Each row comes from the steps of one walk. Every step used is in the known rows, and no mark comes twice. Write the walk behind each row, first mark first.
Known rows
y-h-g-k: [ 16.0   5.6  24.2  -4.2 -21.4 -11.4  -7.5 -30.8  11.8  16.0 -29.6  22.3
   3.4 -11.8 -21.7   4.5  -3.0   9.5   7.9   6.1   2.3 -11.7  30.5  -7.7]
z-x-k-y-h-g: [-13.7  -7.7  21.1  -1.2   6.0 -43.7 -22.9 -45.9 -19.8  21.8 -28.2  16.0
 -12.2  21.0 -22.9   0.9  -8.4 -15.9 -12.8  15.0   9.3 -11.8  12.4 -20.1]
m-z-x-k: [-46.9  -5.9  24.0   0.9   2.7 -37.5 -21.7 -31.0 -24.5  35.9 -10.1  16.7
   2.7  -0.1 -21.2  15.9 -11.9 -10.1  -7.6 -37.7  58.5  -1.6   9.4 -11.8]
m-z-x-k-y: [-43.1  -2.1  23.6   3.6   3.4 -38.6 -22.2 -36.4 -27.2  34.2 -10.9  12.8
  -3.1   5.2 -17.1  15.6 -13.3 -12.6  -9.1 -39.7  57.5  -1.9  12.5 -15.2]
x-z: [-17.3  -7.0  31.2  -2.6 -14.8  -7.8  -1.9 -38.0 -24.2  31.0   2.2  32.3
  -4.0  11.1 -26.6   9.0   4.4  13.6 -11.0  -4.7  32.0  15.9  24.9 -15.3]
w-k: [-15.3  -2.8  12.7 -22.6   0.6 -22.1 -24.5 -29.9 -12.6   3.7   2.3  26.5
 -23.5  -7.7 -35.1  22.4  10.2   9.2 -10.8 -26.3  26.5  -4.6  45.3  13.4]
k-w: [ 13.0   0.9  21.8 -12.4 -22.0 -13.5   6.0 -19.5  -9.7  28.9  -9.8  40.7
 -20.7  -7.3 -21.3   0.6  17.9  11.2  -2.0 -32.1  14.5 -13.3  34.7 -11.7]
g-k-w: [ 16.1  -3.1  14.0   4.0 -24.2   2.8  -6.7 -22.5  -9.1  30.4  -0.8  29.0
  -8.8  -6.5 -25.1   8.1  17.2   6.7   2.1 -36.8  15.5 -21.3  25.2 -15.4]
w-h-y: [ -1.6  18.7  11.7  -0.5  15.0 -16.8 -21.6 -32.6  -9.1  16.0  -9.8   7.9
 -33.6   0.6 -34.4   6.1  10.4 -14.8  -3.3 -10.4  34.6  -6.1  44.5  11.1]
z-x: [-40.1  -3.8  19.9 -27.1  14.4 -39.2 -21.9 -35.6 -17.2  40.8 -27.6  27.8
  -8.1  -1.0 -31.0   8.8  -0.2 -12.6 -14.8   6.5  21.2  -1.9  15.4 -16.4]
k-x-z-m: [-28.2  -1.1  13.0 -16.4  -7.2 -32.2  -8.1 -29.6 -24.3  29.5  -6.8  24.9
 -11.0  -3.0 -15.6   8.3   2.4  10.4 -30.9   0.4 -16.5   9.1  29.5 -16.9]
y-h-g: [  9.0   7.6  26.9 -13.8 -17.6 -20.6  -3.4 -30.5  11.4  16.2 -35.2  27.0
  -0.7 -11.6 -20.0   3.8  -2.6  11.6   5.1  12.3   3.9  -6.6  34.1  -5.6]
h-w-k-g: [  6.0  -5.8   7.7 -12.7 -10.1 -25.1 -19.3 -21.7  -5.4  17.7  -1.3  20.4
 -30.4   6.1 -25.5  -2.0   6.0  22.6   6.1 -45.1  19.6 -25.0  33.9  21.7]
z-m: [-23.1   9.8  18.4  -4.6  -8.1 -14.0  -3.1  -9.9  -7.0  31.4  -7.8  30.4
 -17.8 -31.5   6.1   2.4   7.5  -2.0 -13.8  -3.3  21.6   6.4  46.3  -4.0]
w-h-g-k: [ 14.9  11.3  11.5   2.6   8.3 -23.3 -26.2 -32.6   9.1   2.3 -27.1  15.9
 -18.4   2.7 -30.2   6.5   8.1  -7.7   1.9 -17.0  25.2 -10.8  22.5  16.7]
h-w-k-x: [ -9.6  -8.4  -1.7 -25.3   1.9 -22.4 -21.2 -22.8 -15.4  23.0   6.5  22.8
 -33.1   0.0 -34.8   5.3   5.9  23.2  -0.8 -49.0  13.0 -27.9  32.1  20.8]
h-y-k: [-14.7   6.6  11.8  -4.4  -5.4   7.8 -22.6 -37.8 -18.2  25.5 -10.7  -4.5
 -29.2  -5.0 -24.3  -1.5  -1.3 -15.7  -3.6 -28.1   7.8 -17.9  29.3 -15.5]
y-h-w-k-x-z-m: [ 12.0   1.7  18.4 -12.7 -19.8 -15.7   1.2 -24.5 -12.8  23.2   5.8  30.7
 -11.4 -12.0 -15.8   7.9 -17.7  27.7   1.0  -5.1   5.8 -11.5  58.3   8.6]
k-y: [-13.3   9.9  18.3 -11.6  -2.5 -20.7 -10.4 -38.7 -17.2  25.5 -15.9  18.3
 -28.7   6.2 -17.8  11.9  13.3  -2.5 -10.0 -13.8  25.6  -4.5  37.1 -16.9]
m-z: [-40.9   4.1  24.1  -6.1  -7.2 -21.5 -12.2 -22.7 -13.5  35.6  -7.9  20.9
   0.1 -15.5 -18.4  20.1  -1.0   3.1  -1.2 -52.2  63.3   3.0  23.6  -5.6]
w-k-y-h-g: [  6.4  10.5  16.5 -14.4  -3.9 -24.7 -23.1 -43.7  -6.0  -8.4  -7.8  17.1
 -30.2   1.1 -22.6  17.3  -0.9   5.0  -9.6 -21.2  12.6  -8.3  53.6   7.8]
g-k-x-z: [-12.0  -8.5   8.3  -3.7 -12.7 -12.7 -18.8 -33.9 -21.2  30.2  -1.8  17.7
  -0.6   2.8 -33.9  16.7   9.6   8.6 -14.7 -16.3  -4.1  -8.7  14.9 -20.1]

Which walk is each row?
[ 26.6   2.2  13.3   7.3 -16.8  -3.2  -8.8 -23.6  -8.7  21.6  -0.7  27.9
 -12.8  -4.6 -27.5  11.1  13.4   2.2   3.7 -34.7  21.3 -21.1  32.5  -4.8] | g-k-w-h
[  4.5  13.9  10.8  -1.8   7.5 -17.3 -22.7 -41.1 -20.8   9.6  -9.6   1.8
 -29.2   7.4 -32.6   8.8  -9.6 -13.1  -9.3 -14.0  13.7  -8.2  41.2   4.3] | w-h-y-k-x-z
[  9.6  16.3  24.2  -7.5 -11.4 -22.4  -7.1 -43.0  -1.0  14.6 -30.1  15.9
 -21.4   4.3 -11.2   4.7  -0.2   1.5  -2.8   0.2   9.2  -7.3  41.3 -15.3] | k-y-h-g
[-53.9   2.8  25.2 -12.1   7.3 -36.1 -21.1 -31.6 -18.8  42.3 -16.7  18.5
   2.2 -10.1 -20.0  17.7 -11.4 -10.2  -8.1 -41.4  58.4   3.5  13.5 -11.6] | m-z-x
[-19.5  -5.6   8.6 -25.8   0.4 -33.1 -25.6 -39.0 -23.7   2.5   5.8  23.3
 -21.7   3.9 -38.3  23.0   4.0  14.5 -26.4 -22.8  -2.8  -0.1  39.3   5.3] | w-k-x-z
[  2.0   6.0  11.8   5.9  -4.6 -10.1 -28.9 -40.6  11.2  10.0 -31.0   7.3
 -19.2   6.8 -17.5  -5.4  16.0  -7.6  -1.2 -31.5   3.5 -16.1   2.9  -9.0] | h-g-k-y
[ -2.2   0.0  11.9   1.8  -6.4  -8.8 -27.9 -33.3  15.0  13.2 -30.7  13.0
 -10.6  -0.8 -23.7  -4.9  17.5  -2.7   1.3 -27.9   5.8 -15.1  -0.9  -4.4] | h-g-k
[-38.4  -4.4  25.3   4.3  -4.7 -47.5 -22.6 -31.1 -20.3  30.8 -18.5  12.7
   3.5   4.5 -17.1  12.0 -12.9  -9.7  -8.5 -33.9  48.0  -1.2   8.7 -13.5] | m-z-x-k-g
[ 25.6   6.9  10.5  13.1 -14.5   3.8 -13.2 -26.7  -8.3  22.2   1.9  18.9
 -20.0  -2.6 -27.7   4.8  15.1  -4.2   3.0 -38.6  18.1 -22.6  32.4  -5.8] | g-k-w-h-y
[-35.2   0.2  27.3   3.5  -2.5 -39.0 -17.2 -36.4 -25.4  32.9 -11.4  13.7
   2.1   2.5 -16.0  17.4 -20.0  -9.6  -6.4 -30.1  54.1  -2.1  19.9 -15.6] | m-z-x-k-y-h
[-17.6   4.4   9.7  -7.0  -6.6  -0.6 -23.8 -44.2 -26.0  24.3  -8.1  -7.3
 -27.5   3.5 -26.5  -1.4  -5.8 -11.5 -14.6 -24.2 -12.3 -14.2  25.4 -21.1] | h-y-k-x-z
[-10.3 -10.7  14.6 -25.3 -19.1 -21.8 -11.9 -39.4 -31.8  20.2 -18.6  16.0
  -3.4   0.8 -25.8  18.7 -22.7   7.7 -16.3 -15.6 -14.4 -11.8  23.2 -20.1] | y-k-x-z
[  2.2   2.2  15.7 -15.8 -13.1 -42.3 -26.1 -30.2  -2.5  -6.3 -15.5  19.2
 -22.1   2.1 -25.9  14.4   8.9   9.6 -13.2 -19.5   5.3  -5.2  43.4  10.4] | w-k-g
[-30.1 -16.7  18.4  -8.0   7.6 -41.7 -22.2 -35.2 -27.0  31.9 -18.9  23.1
  -7.4  13.4 -33.3   6.9  -0.4 -12.2 -14.2  11.7  21.7  -9.1   8.7 -17.2] | z-x-k
[  3.4  18.1  10.7   3.1   5.8 -14.6 -20.4 -36.3 -19.8   9.7  -6.8   2.1
 -31.0  -0.1 -20.1   5.6 -12.0 -16.6 -12.3 -12.9  11.4  -5.3  46.3   5.6] | w-h-y-k-x-z-m
[ 12.6   5.6  19.5 -10.0 -18.6 -19.7  -9.5 -31.8   9.4  15.5 -32.3  20.9
   2.9 -11.0 -22.7   5.8  -2.4  11.4   1.8   7.9 -13.0 -14.0  29.0  -9.7] | y-h-g-k-x
[-12.9  -4.6   8.3   0.9 -14.9 -10.5 -16.8 -28.8 -19.5  29.9   1.3  17.9
  -2.6  -4.5 -22.1  13.2   6.9   5.3 -17.7 -14.8  -7.4  -5.8  20.8 -18.4] | g-k-x-z-m
[-17.4   1.5  31.3   7.3 -17.2  -5.0   2.2 -27.7 -21.5  30.5   7.6  32.0
  -7.8  -4.6  -1.8   2.4  -2.0   7.6 -17.6  -2.1  27.6  22.1  36.4 -12.3] | x-z-m
[ 21.9   2.1  20.7 -15.0 -24.7 -22.7  -1.4 -23.3  -2.4  19.3  -9.3  27.4
 -10.4  -7.4 -21.7   6.9 -11.1  27.1  11.5  -5.4  11.8 -18.7  54.5  10.3] | y-h-w-k-g
[ 10.2   6.1  16.4   4.5 -18.5  -2.7 -11.3 -36.1 -11.7  26.5  -7.2  15.3
  -6.8  -2.1 -21.0  18.6   4.2   1.9   0.8 -11.2  18.5 -15.7  38.0 -19.2] | g-k-y-h
[-19.7  -1.5   8.5 -21.3  -1.0 -31.7 -24.2 -34.4 -22.5   2.0   8.1  23.0
 -23.4  -3.8 -26.0  19.1   1.0  11.5 -29.1 -20.5  -5.4   2.8  45.2   6.5] | w-k-x-z-m
[-27.6  -7.1  12.7 -23.9  -6.1 -34.9 -10.8 -35.7 -26.4  30.0 -10.9  24.5
  -8.5   7.1 -32.9  13.0   7.3  14.9 -26.4  -1.2 -12.8   4.8  21.4 -18.6] | k-x-z
[ -1.3 -12.3  16.5  13.9 -13.3 -23.4 -10.4 -33.9 -28.4  15.0  -3.7  16.1
 -22.5  22.3 -23.5   8.5  13.0   1.2  -7.2  -4.8  27.3 -14.1  26.7 -14.8] | x-k-y
[ -2.0   3.0  11.9   4.2 -10.8  -2.4 -18.5 -35.1 -14.5  27.5  -5.2  12.6
 -15.0   2.3 -22.5  16.2  14.2  -3.0  -3.1 -25.1  23.0 -15.1  27.6 -18.0] | g-k-y
[ -0.8  -2.4   5.2 -13.9   0.4 -11.7 -19.0 -29.5 -15.7  21.9  10.3  20.2
 -40.0   6.0 -26.1   4.3   4.9  16.9   5.4 -54.0  33.1 -25.5  39.1  19.0] | h-w-k-y
[-18.7   6.1   5.2 -13.0  -2.3  -3.9 -25.6 -39.2 -22.0  24.9 -14.8  -7.7
 -30.6  -4.1 -27.4   0.0  -1.5 -14.2 -12.0 -25.9 -13.1 -20.9  27.1 -18.1] | h-y-k-x
[-12.9  -8.4   8.2 -32.9 -13.8 -26.8 -15.0 -32.6 -25.5  20.4 -27.7  15.1
  -7.4  -9.0 -26.9  21.0 -17.2   4.8 -13.3 -17.7 -16.1 -20.7  26.7 -16.3] | y-k-x
[ -5.4  -8.4   5.1 -18.0  -1.0 -10.8 -17.9 -21.8 -13.3  24.3  10.5  25.7
 -32.0  -1.4 -31.9   4.4   6.4  22.0   8.1 -50.8  34.2 -25.0  35.2  23.7] | h-w-k
[ 13.9  18.1  13.0   1.3   2.0 -22.1 -23.5 -35.4  -9.0   5.7 -22.2  -0.6
 -30.1   4.2 -27.2   4.0  -5.1 -16.2  -2.3 -12.8  16.9 -12.3  43.0   7.2] | w-h-y-k-g
[ -8.2  -6.2   2.5 -14.9  -3.1 -17.1 -16.7 -23.1 -19.1  23.5  15.5  23.8
 -32.5  -1.1 -21.6   0.7  -1.0  22.4  -5.8 -46.1  10.9 -18.3  36.8  19.4] | h-w-k-x-z-m
